What can hang from each mark:
Z_58: Z_317 Z_757
Z_677: Z_240 Z_273
Z_757: Z_58 Z_240 Z_273
Z_273: Z_757
Z_317: Z_240 Z_325
Z_325: Z_317 Z_677 Z_757

Known rows, with every way that one mark hangs from another:
Z_677[Z_240 Z_273[Z_757]]: [ 25  20  20  -5 -13 -10 -21  -2 -15  26 -12  14 -11   8  26  17  18 -29
   1  14 -32  55  -1]
Z_273[Z_757[Z_58 Z_240]]: [  7  -9   7  16  -2 -12   4   1   1  14   6   4 -33  -6   3 -28 -33  15
  -7  16 -38  -4  16]
Z_58[Z_317[Z_325[Z_677]] Z_757]: [ -6   6 -22   4  -8 -11   2 -13 -14   1  11 -29  34   5 -23   5  24   3
  34   0  -1  -8 -31]
Z_677[Z_273[Z_757]]: [ 14  32  41   8  -9 -22  17   7 -27   3  17  12   9  17  25  -9  -5 -13
   5   4 -34  25 -10]
Z_677[Z_240 Z_273[Z_757[Z_58[Z_317]]]]: [ 12  16  11  -2  -4  -3 -35   2  -8  25 -15  20 -11  -6   7  19  14 -20
 -10  28 -35  52   0]
Z_757[Z_240 Z_273]: [  4   1 -24 -12  -1   1  17  -1  -7 -35   1  12 -54  19  27  18 -36  26
  -6   5  14  41  28]
Z_325[Z_317 Z_677[Z_240] Z_757[Z_58]]: [-12 -34  26  12   9  11   0  -3  23  43 -31  22   9 -22 -54 -26  35 -39
 -46 -25  27 -52  14]
Z_58[Z_317[Z_240 Z_325] Z_757[Z_273]]: [ -9  17 -60  -8  -2   4 -11  -9  -2 -11  18 -29  14  -1  10  30  16  11
  41  -5  15  31 -33]
Z_317[Z_240 Z_325[Z_677[Z_273[Z_757]]]]: [ -4  -7  23  -6  10  20  -8   1 -16  -3   6 -21  27 -11  23 -24   6 -22
  13  -7  -8 -18 -23]
Z_317[Z_325[Z_677 Z_757[Z_273]]]: [ -4 -14  47  -9   2  16  19   5 -14  -3  13 -12  17  -9   1  -4  -4  -2
   7 -52  14 -30 -15]
Z_325[Z_317 Z_677[Z_273]]: [-13  -3  40  13   2 -11  28  -7 -18  -2 -10  33  26  14 -22 -45  19 -39
 -33  -8   9 -27  -6]
Z_677[Z_273]: [ 12  32  26  -3  -7 -18  20   8 -25 -19   5  18  16  30  23   6   5  -8
  -5  24  -9  27   3]
Z_757[Z_58[Z_317] Z_240 Z_273]: [-23 -10 -41  -5  15  16 -15   7   6 -39  -6  24 -54 -11  -9  23 -43  45
 -27  32  10  33  31]
Z_757[Z_58 Z_240]: [  3 -17 -16   2   9  -2   0   4  12 -21 -15  18 -35   1  -8  -8 -29  33
 -31  49  -4  -9  44]
Z_325[Z_757]: [ 14  10   8   3 -12 -11  25   5   7  15   5 -13  15  19  11   5  10  -6
  12 -13  10 -14   6]
Z_58[Z_317[Z_325[Z_677]] Z_757[Z_240]]: [ -4  -1 -28   4   1  -8 -13 -16   1 -15   4 -31  15  -4 -29   5   7  12
  32   5  -2 -14 -18]
Z_677[Z_240 Z_273[Z_757[Z_58]]]: [ 19  14  24  -2  -5  -5 -23   4 -12  27 -14  24 -15  -5  13  16  14 -20
 -16  24 -34  48   8]
Z_757[Z_273]: [  1  13 -17 -12 -13  -5  38   3 -27 -13  10  15 -26  31  37  19 -13  11
  -3  -5  16  48  11]
Z_317[Z_240 Z_325[Z_757[Z_58]]]: [  1 -11  -4 -11  11  21 -19   6  23  -2   5 -24  25 -19  19  -6   5   2
  13  -6   9 -36 -12]
Z_677[Z_240 Z_273]: [ 25  20   4 -15 -11  -6 -18  -2 -13   5 -24  19  -5  21  25  31  28 -23
  -9  33  -7  55  11]
Z_273[Z_757[Z_58]]: [  4  -2  14  15 -10 -16  19   4 -13  31  12   6 -13   1  11 -26 -17   5
  -4  10 -37   1   3]

Rows:
[ -9 -25  29  20   8  -1  16  -9  23  11 -13   5  11  -7 -43 -44   9 -30
 -23 -38  25 -69   6]
Z_325[Z_317 Z_677 Z_757[Z_240]]
[ -2  20 -59   2  -6 -14   2 -11  -1 -17  10 -14 -18  13  -9  35  -1  23
  26  11  12  41  -2]
Z_58[Z_317 Z_757[Z_240 Z_273]]
[  7  -8   7   7   7  -1   5  10  26   1  -3  -1 -11  -6 -16   2 -12  17
 -14   6   8 -28  30]
Z_325[Z_757[Z_58 Z_240]]
[ -6 -22  50  -2   8  15   9   8  -5   4   5  -9  27 -19 -17 -18  -1   1
  -5 -28   4 -53  -6]
Z_317[Z_325[Z_677 Z_757[Z_58]]]
[-14   5 -15   0   6  16   5  15  12   6   8   1  -3  -8  -3  26  -2  11
  -7  -9  23   7  10]
Z_325[Z_757[Z_58[Z_317[Z_240]] Z_273]]
[  9  19  41  11   4 -14   3  11 -14  -6  12  20  -8  -1   7 -10 -20   3
 -12  16 -35  15   8]
Z_677[Z_273[Z_757[Z_58 Z_240]]]
[-18 -26 -19   0  18  13 -31  -1  14 -29 -17   4 -17 -18 -29 -11 -30  32
 -19  43 -10 -25  19]
Z_757[Z_58[Z_317[Z_325[Z_677]]] Z_240]
[  7  -6  22 -14   2  10  -5   4  10 -22  12 -12   1  -8  16   5 -23  17
  18 -40   7 -21 -11]
Z_317[Z_325[Z_757[Z_240 Z_273]]]
[ -5  -9  -3 -15  14  30 -14  10  16  -7  11 -17  12 -23  23   5  -3   7
   9 -21  18 -17 -12]
Z_317[Z_240 Z_325[Z_757[Z_58 Z_273]]]
[ 15  26  38   9  -4 -19   6   5 -17  -8  13  11  -4  11  19  -9 -17  -6
   4   8 -35  22  -1]
Z_677[Z_273[Z_757[Z_240]]]
[-16  -7 -12   5  12  12   4   7  36   9   2  22   2 -17  -9 -12   7  -9
 -28 -31  38 -23   3]
Z_325[Z_317[Z_240] Z_757[Z_58 Z_273]]
[  6 -21  36 -11  -2  15  -5  -2  -2  14  -8 -18  20 -11  -3  -4  15 -16
   9 -34   5 -33 -12]
Z_317[Z_325[Z_677[Z_240] Z_757]]
[  1 -16  46  -5   0   9  13   2  -7   2   6 -19  31  -5  -3 -16   4  -8
  11 -38   4 -48 -15]
Z_317[Z_325[Z_677 Z_757]]
[ -7  25 -77   0  -7  -5   7  -9  -7   0  13 -24   2  16   8  36  24   4
  32  15  20  49 -15]
Z_58[Z_317[Z_240] Z_757[Z_273]]
[ -5 -27  -4   3  -8  -4   6 -20  -3  26 -36  21   2  14 -18 -35  35 -44
 -28   0  17 -17   5]
Z_325[Z_317 Z_677[Z_240]]
[  1 -19  36 -15   0  22  -1   2  -8   9  -2 -11   7 -13   1   7   6 -10
   5 -47  14 -14 -11]
Z_317[Z_325[Z_677[Z_240] Z_757[Z_273]]]
[ -2  -7 -12  16  -2 -10 -14  -2   7  12   3  -2 -26 -10  -3 -23 -32  16
   1  23 -41  -2   6]
Z_273[Z_757[Z_58[Z_317] Z_240]]
[ -4  27 -54   2 -13 -17  18  -8 -16  -3  16 -11   1  21  -2  35  15  12
  29   5  13  46 -14]
Z_58[Z_317 Z_757[Z_273]]
[ -9 -13 -15  -6  14  13   8  11  -2 -34  -3  32 -64  -6   0  16 -45  43
 -39  21  14  29  46]
Z_757[Z_58 Z_240 Z_273]
[ -8  -9 -12  12   9   2  -3   2  45  17  -7  11  20 -13 -15 -28  20 -17
 -21 -10  25 -49   2]
Z_325[Z_317[Z_240] Z_757[Z_58]]
[  6  16 -59   8  -9 -24  -3 -16   6 -10   1 -24   0  18 -17  17  11  15
  31  29  -1  14  -4]
Z_58[Z_317 Z_757[Z_240]]
[-12  -7 -17  -7  -5   9 -29  -8   5   3 -11 -24  30  -2  -8   5  14 -10
  24  -1  -3 -15 -26]
Z_58[Z_317[Z_325[Z_677[Z_240] Z_757]]]
[ -9   6 -23  -7  -9   0 -25  -6  12 -11   1 -24  34   6   6   4   3   5
  36   1  -7 -15 -32]
Z_58[Z_317[Z_325[Z_757]]]
